What can hang from each mark:
z18: z353
z184: z61
z353: z184 z856
z61: z18 z924
z924: z353
z856: z61 z353 z498
z498: z18 z184 z924

Every row comes from one small tree of marks. The marks that hang from a mark follow it in brackets, in the order of their numbers. Every link used is in the known rows. Which tree was each row made from?
Known rows:
z353[z184 z856]: [-1.42  3.42  1.67 -0.88  0.79 -2.15  0.41  2.03  0.15  1.88 -0.44  1.32
  5.92  4.70 -0.20 -4.02 -1.17  1.68  2.82  1.53 -0.46 -3.09]
z924[z353[z184 z856[z61 z498]]]: [ 1.15  1.21  5.17 -1.47 -1.18 -1.99  0.88  4.87 -1.01  1.82 -1.16 -0.87
  5.84  5.74 -0.12 -5.28 -3.90  1.11  1.00  1.79 -2.70 -3.48]
z924[z353[z184[z61[z18]] z856]]: [-0.61  1.31  2.81 -2.10 -1.01 -2.21  1.83  2.01  0.44  1.86 -0.90 -0.43
  3.85  8.61  0.99 -2.88 -0.50  0.94  3.22 -0.63 -2.55 -2.79]
z856[z61[z924] z353]: [ 2.59  2.15  2.85  0.35 -1.03 -3.24 -1.79  2.59  2.15  1.33 -1.87 -1.03
  3.76  2.21  1.15 -3.49 -2.79  1.07 -0.02  3.70 -0.69 -0.62]
z924[z353[z184 z856]]: [-0.29  2.25  3.84 -0.91 -1.07 -2.63  0.51  2.26 -1.40  2.08 -0.55  0.63
  4.66  6.15 -0.04 -4.21 -0.74  1.44  2.58  1.18 -0.18 -3.28]
z184[z61]: [-0.45  2.02  2.37 -1.67 -0.74 -2.04 -0.13  1.12  0.50  1.02 -1.52 -0.83
  3.60  3.27  2.29 -1.65 -1.79  1.06  2.12  0.86 -0.94 -1.93]
z61[z924[z353]]: [ 1.71  0.71  4.93 -0.05 -2.76 -5.15 -0.93  0.48  1.32  1.28 -1.51 -1.03
  1.71  3.67  3.06 -2.86 -1.18  1.16  0.50  1.24  2.62 -2.04]
z18[z353]: [ 0.55  2.74  1.67 -0.31 -0.75 -2.05 -1.26  1.15  2.36  0.06 -0.13  1.09
  3.20  1.58  2.15 -2.88 -1.98  2.80  0.75 -1.01  0.59 -0.40]
z498[z18]: [-0.32  4.62  4.14 -1.79 -0.66 -3.50 -1.34  0.08  0.69  0.99 -0.64 -2.16
  3.63  0.50  0.59 -2.82 -1.42  1.66  1.37 -0.03  2.03  1.00]
z18[z353[z184 z856[z61[z924]]]]: [ 1.32  3.08  1.55  1.04  1.46 -2.96 -0.60  4.55  4.31  0.25 -0.32  3.54
  5.41  6.24  0.52 -4.80 -4.67  2.70  0.52  2.89 -1.60 -3.76]
z353[z856[z498[z18 z184[z61]]]]: [-0.12  1.59  5.81 -4.06  0.07 -1.99  0.96  2.70 -0.85  1.62 -2.83 -4.32
  4.98  5.30  0.18 -4.40 -2.07  2.14  1.76  0.14 -0.34  0.10]
z353[z856[z61]]: [-0.76  2.66  1.59 -0.99  1.16 -3.95 -0.74  2.28  1.00  1.70 -0.16  0.71
  5.05  2.65  0.52 -3.92 -2.81  1.23  1.13  1.76 -1.52 -2.64]
z18[z353[z184 z856]]: [-0.49  3.57  1.30 -0.09  0.73 -1.31  0.28  2.98  1.71  0.65  0.24  3.04
  5.55  5.19  0.17 -4.22 -1.92  2.96  1.99  0.14 -0.89 -2.43]
z61[z924]: [ 0.39  1.99  2.62 -0.08 -0.96 -4.55 -0.94  0.31  2.93  1.13 -1.18 -0.35
  2.79  2.11  2.69 -2.78 -1.79  1.24  0.75  1.46  2.32 -2.26]
z18[z353[z184[z61[z924]] z856]]: [ 0.25  2.26  2.13  0.43  0.56 -1.78  0.70  3.99  3.84  0.26 -1.19  3.22
  4.76  8.73  1.73 -3.48 -2.97  2.37  2.08  2.02 -1.55 -4.16]
z61[z18 z924[z353]]: [ 1.46  0.55  3.82 -0.49 -2.57 -5.39 -0.36 -0.55  3.15  1.37 -0.85 -2.26
  0.63  3.65  3.42 -2.66 -0.30  0.92  0.54 -1.13  2.26 -1.05]
z498[z18[z353] z184 z924]: [ 1.77  4.85  5.46 -1.63  0.70 -2.81 -4.58  1.02  2.55  0.16 -1.44 -0.91
  3.40  2.54  0.59 -3.64 -1.04  3.98 -0.11 -1.03  3.88  2.85]
z924[z353]: [ 0.79  1.53  4.30 -1.09 -2.67 -3.50 -0.72  0.30 -1.11  1.50 -0.87 -1.43
  2.43  2.54  2.01 -2.88 -0.81  1.13  1.37  0.07  1.36 -1.18]
z18[z353[z184[z61] z856[z498]]]: [ 0.02  1.48  3.01 -1.53 -0.36  0.50  1.75  5.03  1.90  0.43 -1.38  1.17
  6.05  7.40  1.11 -4.08 -3.41  2.29  2.05 -0.11 -3.31 -3.48]
z924[z353[z184[z61] z856]]: [-0.38  1.45  4.11 -1.61 -1.07 -2.00  1.13  3.19 -1.52  1.93 -1.51  0.67
  4.68  8.67  0.52 -3.07 -1.42  1.09  3.31  1.83 -2.15 -3.83]
z61[z18[z353[z184 z856]] z924]: [ 0.22  2.75  0.71  0.33  0.53 -3.07  0.58  1.87  5.64  0.62  0.14  2.19
  3.59  6.37  1.57 -4.13 -1.47  2.65  1.29 -1.00  0.09 -2.27]
z924[z353[z184]]: [ 1.00  2.34  4.40 -0.76 -2.04 -2.06 -0.13  1.58 -1.30  1.49 -0.85 -0.43
  3.79  4.07  0.63 -3.39 -1.38  1.58  2.15  1.00  0.34 -1.99]

Write each row's tree:
[ 0.44  1.38  3.40 -0.30 -1.20 -4.66  1.02  1.28  2.66  2.16 -0.49 -0.17
  3.15  7.32  1.40 -4.02 -0.47  1.05  1.86  0.08  0.78 -3.15]	z61[z18 z924[z353[z184 z856]]]
[ 3.46 -0.97  5.14 -2.03 -2.04 -0.97  0.26  2.97  0.49  1.49 -4.40 -4.77
  3.22  5.30  2.01 -3.68 -1.80  1.54  0.89  2.43 -0.48 -0.06]	z856[z353 z498[z184[z61[z924]]]]
[-0.15  1.03  0.96 -0.66  0.07 -3.71  0.42  1.77  6.19  0.42 -0.63  1.32
  2.42  7.04  3.58 -2.79 -1.54  2.00  1.26 -1.41 -1.11 -2.20]	z184[z61[z18[z353[z856]] z924]]
[ 2.20  2.99  1.11  0.73  0.76 -2.55 -0.55  2.73  6.11 -0.41  0.03  1.47
  3.80  3.94  1.81 -3.64 -4.34  2.92  0.08  0.11 -1.38 -1.26]	z856[z61[z18[z353[z184]] z924]]
[ 1.52  2.41  2.56  0.42 -0.38 -1.07 -0.13  3.20  4.03 -0.38 -1.58  2.08
  4.13  6.49  2.41 -2.60 -3.62  2.59  1.75  1.60 -1.15 -2.97]	z18[z353[z184[z61[z924]]]]
[ 1.43 -0.93  5.25 -1.53 -0.92 -4.30  0.15  1.82 -0.32  1.91 -2.84 -1.59
  2.69  8.49  2.19 -3.78 -0.89  1.91  1.82  2.22  0.75 -2.95]	z498[z184[z61[z924[z353[z856]]]]]
[ 1.09  3.22  5.61 -0.48 -1.55 -2.60 -2.70  1.91  0.23  1.82 -1.60  0.42
  3.98  5.17  1.03 -2.92 -0.55  1.22  1.36  0.96  2.33 -2.03]	z498[z924[z353[z184]]]
[ 0.62  2.26  3.62 -0.65 -0.12 -2.82 -0.26  3.72 -1.22  1.89 -0.46  0.98
  5.43  6.06 -0.64 -4.54 -2.94  1.45  1.73  2.69 -2.21 -3.40]	z924[z353[z184 z856[z61]]]
[ 0.99  0.49  3.43 -2.47  1.18 -2.38 -0.02  3.37 -0.45  1.72 -1.64 -2.52
  5.48  3.04  0.27 -5.40 -3.14  2.38  0.39  1.48 -1.42 -1.47]	z353[z856[z61 z498[z184]]]
[ 2.91  0.66  3.18 -1.10 -1.95 -2.90 -0.14  2.70  3.96  1.40 -2.01 -3.68
  3.16  2.03  2.05 -3.95 -2.79  0.68 -0.74  0.62 -1.57  0.34]	z856[z61[z18 z924] z353 z498]
[-0.32  1.21  1.43 -1.76 -0.91 -2.22  1.01  1.76  4.04  0.74  0.18 -0.65
  3.70  3.31  2.62 -4.41 -1.17  2.12  0.43 -4.08 -1.02 -0.85]	z61[z18[z353[z856[z498]]]]
[ 1.47  1.46  5.47 -1.48  0.69 -4.50 -3.72  2.65 -0.66  2.27 -1.81 -0.21
  4.06  5.72  0.56 -4.44 -1.25  2.13  0.14  1.90  1.22 -1.15]	z498[z184 z924[z353[z856[z61]]]]
[-0.13  1.49  2.90 -1.72 -0.01 -3.09  0.11  3.58  0.92  1.69 -0.87 -0.95
  5.54  2.56  0.95 -4.60 -3.54  1.00  0.27  1.03 -2.03 -2.66]	z353[z856[z61 z498]]
[ 1.33 -1.68  5.84 -3.33 -1.78 -1.97  1.05  3.04 -2.44  2.04 -2.98 -3.57
  3.93  7.23  1.84 -4.28 -1.12  1.80  1.77  0.01 -1.19 -2.01]	z924[z353[z856[z498[z184[z61]]]]]
[-0.54  3.17  4.34 -1.43 -0.03 -1.87 -1.36  3.62  1.80  2.27 -1.59  0.40
  6.19  5.24  0.70 -4.16 -1.29  1.09  1.23  0.52  0.87 -3.49]	z353[z184 z856[z498[z924]]]
[ 1.20  2.10  1.05  0.19 -0.78 -3.99 -0.66  0.04  6.37 -0.08 -0.16  0.26
  1.72  2.64  3.75 -2.77 -1.53  2.52  0.10 -2.00  1.62 -0.18]	z61[z18[z353] z924]
[ 1.40  0.46  3.49 -1.32  0.07 -3.05 -0.30  1.07  1.36  1.02 -3.08 -2.01
  2.88  4.71  2.70 -2.59 -2.13  2.33  1.62  2.24  1.16 -1.56]	z498[z184[z61[z924]]]
[ 1.96  3.48  8.05 -2.32 -1.23 -4.22 -4.24  0.39 -0.91  1.58 -2.26 -3.30
  2.55  3.55  0.37 -3.64  0.01  2.43  0.51 -0.19  4.72  2.20]	z498[z18 z184 z924[z353]]
[ 0.03  1.10  2.41 -1.60 -0.68 -4.58 -0.04  1.43  0.99  1.95  0.28 -0.88
  3.31  4.28  1.10 -3.75 -1.31  0.89  0.82 -0.85 -1.62 -1.31]	z924[z353[z856[z61[z18]]]]
[ 0.34  1.89  2.60 -1.28  0.08 -3.23  0.47  2.62  0.67  1.89  0.17 -0.03
  4.44  5.98 -0.25 -4.31 -1.94  1.43  1.75  0.21 -2.59 -2.22]	z924[z353[z184 z856[z61[z18]]]]
[-0.27  2.13  4.96 -1.01 -1.42 -4.78 -3.10  1.37  0.59  2.37 -0.99  0.73
  3.39  5.44  1.80 -3.23  0.57  0.71  0.92 -0.10  2.55 -2.50]	z498[z924[z353[z856]]]
[ 0.68  3.10  1.87 -0.62 -0.34  0.18  0.19  3.00  1.60 -0.27 -1.09  1.77
  4.80  5.42  1.23 -2.29 -3.18  2.64  2.47  0.47 -2.31 -1.97]	z18[z353[z184[z61]]]
[-0.63  2.73  1.37 -1.89 -0.13 -1.02  1.28  1.03  1.82  1.12 -1.07 -0.84
  4.02  4.88  1.44 -1.82 -1.47  1.38  3.00 -0.39 -2.29 -1.73]	z353[z184[z61[z18]]]
[-0.84  1.84  1.44 -1.01  0.69 -3.14  1.57  1.99  4.14  1.57 -1.31  0.38
  4.13  8.01  1.71 -2.97 -1.33  1.06  2.80  0.72 -1.63 -3.76]	z353[z184[z61[z18 z924]] z856]
[ 0.97  1.75  4.60 -1.32 -2.07 -1.02  0.68  2.43 -1.36  1.23 -1.79 -0.59
  3.96  6.66  1.23 -2.35 -1.98  1.21  2.92  1.53 -1.61 -2.75]	z924[z353[z184[z61]]]
[ 1.69  0.62  2.83 -1.11 -0.97 -3.89  0.10  1.95  5.00  0.89 -1.21 -2.87
  3.01  1.46  3.10 -3.58 -3.75  1.11 -0.79 -0.24 -0.61 -1.32]	z856[z61[z18 z924] z498]
[-0.79  2.17  2.62 -0.43  0.44 -2.86  0.99  2.98  2.39  1.59 -1.87  1.48
  5.09  8.05  1.19 -3.24 -2.35  1.15  2.88  3.17 -1.00 -4.86]	z353[z184[z61[z924]] z856]
[ 2.19  0.44  1.94 -1.22  0.08 -2.55 -0.21  0.67  4.75 -0.17 -1.89 -1.30
  1.64  5.41  3.51 -2.79 -1.63  3.49  0.86 -1.45  0.08  0.31]	z498[z184[z61[z18[z353] z924]]]
[ 0.46  3.70  1.07  0.08  1.78 -1.35 -0.48  4.44  1.89  0.34  0.23  3.32
  6.42  5.25 -0.53 -4.71 -4.16  3.10  1.22  1.57 -2.92 -2.61]	z18[z353[z184 z856[z61]]]
[ 0.09  1.30  1.91 -1.22 -0.78 -3.94  0.26  0.13  4.61  1.01 -1.59 -1.62
  1.84  4.35  3.79 -1.68 -1.38  0.95  1.45 -0.43 -0.16 -1.71]	z184[z61[z18 z924]]
